Each row was made from one small tree. Brackets hold a mark, then the marks that hang from it, in the order of their numbers. Every link used is in the known rows. Write each row's tree.
Known rows:
{K_200 {K_584 {K_774 K_675}}}: [-2.92 -0.61  0.64  0.81 -2.21 -3.59 -2.71  0.14 -5.15  1.09  1.60  3.37
 -3.31  2.13  1.13  3.08  0.21  1.29]
{K_749 {K_423 K_95 {K_200 {K_584 {K_774 K_675}}}}}: [-4.03  1.14 -0.78 -4.67 -3.57 -2.06 -3.00 -0.63 -5.56 -0.35  2.96 -0.45
 -5.71  2.85  0.82  0.57 -3.20  1.48]
{K_423 K_95 {K_200 K_584}}: [-2.75  1.06 -4.46 -5.10 -1.33 -2.02 -1.19  1.26 -5.63 -1.07  2.96  1.24
 -3.49  0.93  0.60  1.43 -5.11  4.42]
{K_749 {K_423 K_95 K_200}}: [-3.03  0.91 -1.03 -6.87 -1.53 -1.73 -2.87 -1.32 -5.33 -1.03  2.39 -1.95
 -5.16  2.53  0.82  0.47 -3.44  1.31]
{K_200 {K_584 K_774}}: [-2.24 -1.50  0.09 -1.53 -1.80 -3.28 -2.98 -0.33 -5.46  0.26  1.42  3.40
 -2.95  2.37  1.77  1.62  0.43  0.85]
{K_898 K_675 K_749}: [-4.14  3.06 -0.73  2.34 -0.10 -2.01 -0.94 -0.93 -6.28  1.25  1.27  1.51
 -2.00  0.92  0.44  6.58  2.29  4.19]
{K_898 {K_749 K_423}}: [-3.27  0.73  0.45 -2.72 -0.44 -2.84 -3.80 -2.81 -5.95 -1.49  2.24  0.22
 -3.99  4.00  2.33  3.27  2.47  0.68]
{K_423 K_95}: [-1.20 -0.27 -2.01 -4.03  0.09 -2.60 -2.13  1.13 -4.93  0.20  0.69  0.00
 -2.97  2.04 -0.19  1.30 -4.64  1.66]
{K_675 {K_774 K_584}}: [-0.29 -1.44 -0.29  0.99 -0.87 -4.52 -3.18  4.10 -5.45 -1.31  0.77  3.15
 -5.30  0.14  0.13  3.88  1.83  1.07]
{K_584 {K_774 K_675}}: [-3.40  1.27  2.55  2.11 -0.84 -2.41 -2.41 -0.19 -4.70  2.79  0.04  1.38
 -4.43  2.16 -2.74  5.43 -4.29  2.30]
{K_423 K_200 K_749}: [-1.30  2.12  1.13 -3.68  1.79 -0.88 -1.92 -4.17 -4.56 -2.08  4.41 -0.05
 -3.19  0.85 -2.63  4.30 -4.46  5.30]
{K_200 {K_423 K_95 K_749} {K_584 {K_774 K_675}}}: [-0.95 -0.95  1.79 -1.58 -4.35 -6.16 -4.12 -0.98 -4.94 -0.20  5.98  2.39
 -4.33  2.73  0.38 -0.93 -2.23 -0.19]
{K_584 K_774}: [-2.40 -0.07  1.70 -1.22 -0.10 -1.93 -2.79 -0.78 -5.19  1.61 -0.24  1.51
 -3.90  2.47 -1.91  3.34 -4.01  1.62]
{K_898 {K_675 K_774} {K_749 K_423}}: [-3.99  2.32  0.19  2.33 -3.35 -3.04 -1.77  0.58 -6.55  1.07  1.76  0.66
 -5.39  0.78  0.86  4.99  3.17  2.53]
{K_749 {K_423 K_200}}: [-2.97  0.64  0.66 -5.93 -0.28 -2.13 -3.06 -2.92 -4.97 -1.19  2.30 -1.73
 -4.75  2.02  1.58  2.14 -0.36  0.85]
{K_200 {K_423 K_95} K_584}: [-0.40 -2.65 -1.23 -5.06 -2.50 -7.33 -3.61  0.37 -5.05 -1.21  4.49  1.68
 -2.89  1.68  4.66 -1.78  1.52 -1.64]
{K_423 {K_200 K_584} K_749}: [-1.35  1.18  0.20 -3.58  0.30 -1.54 -2.17 -3.77 -4.85 -2.62  5.44  1.54
 -2.81  0.96 -0.70  3.06 -2.16  4.86]
{K_423 {K_200 K_584}}: [-2.77  0.69 -1.98 -3.72  0.37 -2.56 -1.42 -0.89 -5.22 -1.34  2.84  1.55
 -2.82  0.30  1.70  3.71 -0.77  3.82]
{K_95 {K_423 {K_200 K_584} K_749}}: [-2.11  0.11  0.86 -4.27  0.62 -2.63 -2.24 -6.69 -4.52 -1.78  3.38  0.32
 -2.59  3.16 -1.05  1.18  1.47  0.33]

Which tree is each row?
[ 0.57 -2.30  0.33 -4.94 -2.52 -6.75 -4.11 -1.64 -4.76 -2.13  6.32  1.58
 -2.84  2.12  2.96 -2.31  0.57 -0.97] -> {K_200 {K_423 K_95 K_749} K_584}
[-2.49  0.32  1.30 -3.77 -0.09 -2.22 -2.40 -6.58 -4.73 -1.15  3.06  0.73
 -3.18  3.58 -2.02  1.12  0.14  0.50] -> {K_95 {K_423 {K_200 {K_584 K_774}} K_749}}
[-0.35 -2.17  2.93 -2.92 -2.70 -6.20 -4.60 -3.01 -4.94 -1.27  5.66  2.68
 -3.51  2.48  1.77 -0.85  0.97 -1.03] -> {K_200 {K_423 K_749} {K_584 K_774}}
[-1.95  0.77  1.45 -4.37  1.66 -2.16 -2.10 -6.95 -4.30 -1.36  2.63 -0.79
 -2.83  2.99 -2.39  2.09 -0.22  0.65] -> {K_95 {K_423 K_200 K_749}}
[-3.54  0.50 -1.20 -6.27 -3.29 -1.84 -3.17 -0.94 -5.78 -0.89  2.90 -0.42
 -5.46  3.07  1.21 -0.45 -3.05  1.10] -> {K_749 {K_423 K_95 {K_200 {K_584 K_774}}}}
[-1.28  2.48 -1.38 -4.99  0.08 -0.36 -1.71 -1.99 -4.92 -1.83  4.58 -0.33
 -3.78  1.49 -3.70  2.03 -8.75  5.94] -> {K_423 K_95 K_200 K_749}
[-2.98  0.93  1.70 -2.12 -0.35 -2.37 -2.25 -6.21 -4.55 -0.61  3.22  0.64
 -3.42  3.38 -2.42  2.13  0.08  0.84] -> {K_95 {K_423 {K_200 {K_584 {K_774 K_675}}} K_749}}
[-1.42  1.58 -2.24 -4.83 -1.43 -1.07 -1.93 -1.59 -5.31 -2.40  5.61  1.22
 -3.47  1.68 -1.74  0.77 -6.49  5.46] -> {K_423 K_95 {K_200 K_584} K_749}
[-4.87  2.43 -1.19 -1.72 -2.96 -2.09 -3.20 -1.20 -6.45 -0.95  3.33  1.03
 -5.33  4.01  0.73  3.12 -1.30  2.78] -> {K_898 {K_749 {K_423 K_95 {K_200 {K_584 {K_774 K_675}}}}}}
[-4.66  3.04 -0.98 -0.03 -2.37 -1.58 -1.82 -0.98 -6.66  0.88  1.90  0.08
 -3.56  2.39  0.84  3.68  1.53  2.72] -> {K_898 K_675 {K_749 {K_423 K_95}}}
[-4.70  3.54 -2.28  1.94 -4.23 -1.98 -1.83  2.44 -7.45 -0.41  2.73  1.89
 -6.05  0.94 -0.21  4.57  1.63  4.18] -> {K_898 {K_675 {K_774 K_584}} {K_749 {K_423 K_95 K_200}}}
[-1.20 -2.53  1.36 -3.07 -2.67 -6.91 -4.09 -1.04 -5.22 -0.23  3.82  2.72
 -3.55  1.97  3.40 -0.36  1.93 -1.74] -> {K_200 K_423 {K_584 K_774}}
[-3.15 -0.02  0.07 -5.83 -1.39 -2.56 -3.19 -2.61 -5.23 -1.58  3.00 -0.66
 -4.50  2.18  2.97  1.18  1.21  0.54] -> {K_749 {K_423 {K_200 K_584}}}
[-3.35  1.36 -3.82 -4.31 -2.29 -1.47 -1.43  1.38 -5.93 -0.33  2.57  1.86
 -4.20  1.54 -0.74  1.35 -6.97  4.61] -> {K_423 K_95 {K_200 {K_584 K_774}}}
[-3.43 -0.07 -0.30 -3.97  0.02 -2.94 -1.91 -4.57 -5.01 -0.20  1.24  0.74
 -3.12  3.02 -0.34  1.54  1.14 -0.17] -> {K_95 {K_423 {K_200 {K_584 K_774}}}}
